Each row comes from the steps of one path. Every step used is in the known rows, and no mark comes twice. Write the path behind each row, first mark first.
Known rows
kererev -> kavebuv: [ -7   9  23 -31 -25  -4  53   6 -22 -17  -3 -16  13 -14  -3 -27 -13  38
  16 -47   4 -13 -68]
dafup -> lisan: [  1 -11  40 -24 -30  -8  15  35  -7 -11  20  25 -10   9  52 -42   4  23
  40   8  17   4 -60]
lodu -> dafup -> molo: [ -7  -4  23 -27   4 -19 -25  39 -19  26  -5  19 -30   8  12  13  29 -22
   8  12  23  -6  -8]
lisan -> dafup: [ 11 -15  -4 -38  -9  26   5  53 -13  20 -30  50 -44 -10 -16 -58 -49 -18
  16  18 -16   0 -19]
kavebuv -> kererev -> lodu -> dafup -> lisan: [-16 -19 -24  -3  11  44   4  -3  -9 -26  21 -51  22  38   9  31  51 -14
 -19  24  24 -34  26]
kererev -> lodu: [-24 -31  18  12   7  39  42  -1   0   7   5  -1   0 -16 -34 -13 -10  30
 -31   5  29 -12  -5]
lepip -> lodu -> lutin -> kavebuv: [ 51  76 -32  28   0  -4   0 -65  56 -29   2  -9 -39 -15  -5 -10   4  73
 -48   1 -73 -16 -45]
dafup -> molo -> zodesa: [-14 -37  33  11   2 -36  -9  48 -46  36  21  17  24  -5 -25   3 -38 -15
  54 -37  63  44 -27]
lisan -> dafup -> molo -> zodesa -> lodu -> lutin: [  3   2  -6   4   1 -27 -37  29 -25   5 -21  11  52  -8  -2  -4 -19 -65
  97 -28 -10  41  56]
zodesa -> lodu -> lepip: [-33  -9  35   6  -8 -10  -4 -24  -8  12 -42 -16  22 -41  30   7  18  10
   9 -42 -15   3  15]
lisan -> dafup -> molo -> zodesa -> lodu -> lepip: [-27 -50  29  -7  16 -46 -39  37 -40  50 -31  23  65 -29   8   2  -4 -65
  69 -26  14  50  53]
lepip -> lodu -> dafup -> molo: [ 12  19  12  -3  29 -20 -36   9 -19  39  23  -6 -49   4  -8  18  34  -9
 -21  30  -3 -27  -6]
kavebuv -> kererev -> lodu -> dafup -> molo: [-37 -15 -24  12  47  41  -3  -3 -24   0  12 -22   7  21 -39  74  24 -28
 -36  14  56 -33  66]
zodesa -> molo: [ 20   0  58  12  -5  11  -2 -35 -29  10 -21   1 -28  10  -3  -3 -59  16
 -25 -16  29   3  -2]
lepip -> lodu: [ 12  16   6  16  11  14   5 -12 -17  22  19  -8 -51 -16 -31 -23 -29  36
 -20  -2 -17 -23 -40]
kavebuv -> kererev -> lodu: [-39 -18 -28  32  28  73  43 -21 -20 -17  10 -29   3   2 -59  31 -36  15
 -38 -17  42 -26  32]
lepip -> lodu -> lutin -> kavebuv -> kererev: [ 37  86 -75  48  22  29   0 -82  39 -52   8 -35 -34   3 -28  33 -23  56
 -59 -20 -58 -31 -10]
lutin -> kavebuv -> kererev -> lodu -> dafup -> lisan: [ 20  11 -49   5 -13  21  31 -24  40 -50  24 -38  14  32  16  28  70  14
 -52  30   6 -46  11]
kererev -> lodu -> dafup -> lisan: [ -1 -28  20 -24 -12  11   6  15   9  -1  14 -24  17  21  33 -15  77   0
 -13  47   6 -19 -10]
lepip -> lodu -> lutin: [ 18  47  -5  21  24  15 -27 -45   4  -5  -3 -24 -31  -8 -13  -8 -13  43
 -18  -4 -58  -6 -31]
molo -> zodesa -> lisan -> dafup -> lodu -> lepip: [-25 -50  67 -11  29 -24 -17  15  11  14   2  24  31 -11  26 -25 -29 -34
  28  13 -51  68 -12]
molo -> zodesa -> lodu -> lutin -> kavebuv: [ 34  37 -31  38 -49 -39  10 -43  31 -39 -17 -48  52 -27   3   0   2  11
  37 -77 -47  26  -4]
lutin -> kavebuv: [ 29  22  -9  -1 -39  -6  43  -2  36 -13  -2  28 -40 -22  -1 -29 -12  50
 -26 -16 -10 -10 -58]
zodesa -> molo -> dafup -> lisan: [-10 -27  18 -31 -42   6 -24 -17 -49  28   0   3   7  38  49  -4 -16  24
  -4   9  52  -4   2]
dafup -> lodu: [-22  14  36   9  10  -6  36  22  30  -8   4  47 -37 -19   8 -34 -11  20
   3  28  18   0 -32]

Write each row's path
[ -8   6  16 -20  18  10  29  53  31   4 -13  81 -51 -13   1 -67 -26 -17
  15  65  -7   2  -9]
lisan -> dafup -> lodu
[ 22  38 -38  26  12   7  12 -32  63 -78  21  -1  11  18  -4   7 -53 -22
  18  -5 -75  37  15]
molo -> zodesa -> lisan -> dafup -> lodu -> lutin -> kavebuv -> kererev
[ 40  32 -30  13 -25 -47 -11   9  26 -18 -17  25  41 -17   6  -7   1 -38
  65 -22 -25  31  41]
lisan -> dafup -> molo -> zodesa -> lodu -> lutin -> kavebuv
[ 16 -22   7 -13 -53 -48 -24  25 -34   0   9 -70  59  10  46 -16  54 -57
  81 -41  -7  14  -4]
molo -> zodesa -> lodu -> dafup -> lisan
[ 18  76 -66  11  30  24  19 -15  89 -68 -25  56 -36   4   0  -4 -18   6
 -24  48 -46  -6  22]
lisan -> dafup -> lodu -> lutin -> kavebuv -> kererev
[ 11  11 -71  15   2  43  35 -42  35 -29  -2 -47  -9   8 -44  42  32   9
 -86   2  -3 -50  30]
lutin -> kavebuv -> kererev -> lodu -> dafup
[ -3 -18  56 -31  -6  13   8  45 -19   2  29  61 -44   9  19 -24 -53 -25
  46  17 -12  11   1]
zodesa -> lisan -> dafup -> molo
[ 14  28 -21  27  -6  19  38 -52  71 -41 -12  -2   9 -15 -10   2  24  70
 -59  10 -31  -6 -11]
kererev -> lodu -> lutin -> kavebuv
[ 11   8  15 -26 -53 -21  -3  16  -6 -18   0 -37   9   7  73 -19  71 -29
  53  -3 -20 -25   2]
zodesa -> lodu -> dafup -> lisan
[ -3  14 -48  23  22  19  26 -21  26 -23  19 -10  -4  14 -32  70  43   1
 -69  18  41 -45  50]
lutin -> kavebuv -> kererev -> lodu -> dafup -> molo
[-24 -26  22  -5  23   5   2  18  -4  26   8   3  -1   4 -16  28  54 -14
 -30  35  42 -20  31]
kererev -> lodu -> dafup -> molo
[ 35  17   9 -22  -7 -15 -29   4  -8  11  28 -28 -31  22  35 -26  56   7
  -4  37 -36 -30 -45]
lepip -> lodu -> dafup -> lisan
[ 14 -51  21 -24 -25   9  -2  36 -38  10  18  -9   5   3 -22 -46 -83 -45
  57 -37 -40  45 -27]
molo -> zodesa -> lisan -> dafup
[ 23  43 -74  31  -2 -14 -13 -11  11 -44 -12  -1  48   2 -18  38 -27 -54
  58 -45  -9  18  75]
lisan -> dafup -> molo -> zodesa -> lodu -> lutin -> kavebuv -> kererev
[ 17 -12   8  11  27 -47 -54  16 -48  58  33 -36   0   7 -38  19  16 -38
  11  -5   8  12  -9]
lepip -> lodu -> dafup -> molo -> zodesa
[-19 -26  -5 -18 -27  24 -22 -33 -56  47 -27  -8 -15  17 -12  12 -54  21
 -38 -18  41 -10  22]
zodesa -> molo -> dafup
[-45  -5  59   3  40 -22   3  -2  37  13 -25  46  -4 -31  37  -7  21  30
 -25  32   0  25 -25]
dafup -> lodu -> lepip
[-32 -35 -28 -51 -51   6  -7  38 -33  25  15  14   4  15  43 -30   9  30
  27   8  29  -7 -36]
molo -> dafup -> lisan
[-58 -22  38  -6  27  -9 -38 -53  -6  50 -43  24  14   0  33  32   4  30
 -69  33  35  14  41]
zodesa -> molo -> dafup -> lodu -> lepip
[ -1 -36  15 -11   1 -45 -45  47 -45  44   2 -13  22  10 -17  21  11 -52
  36 -24  34  35 -11]
lodu -> dafup -> molo -> zodesa
[-26 -10 -31  35  34  37  34 -62  39 -21 -16 -15  28 -15 -23  53  14  52
 -96 -10   9 -16  25]
lutin -> kavebuv -> kererev -> lodu -> lepip
[  0 -46  13 -17   7 -25 -23  81 -43  48   3  52  11  -1 -33 -27 -51 -56
  63  -3  39  45  -1]
lisan -> dafup -> molo -> zodesa
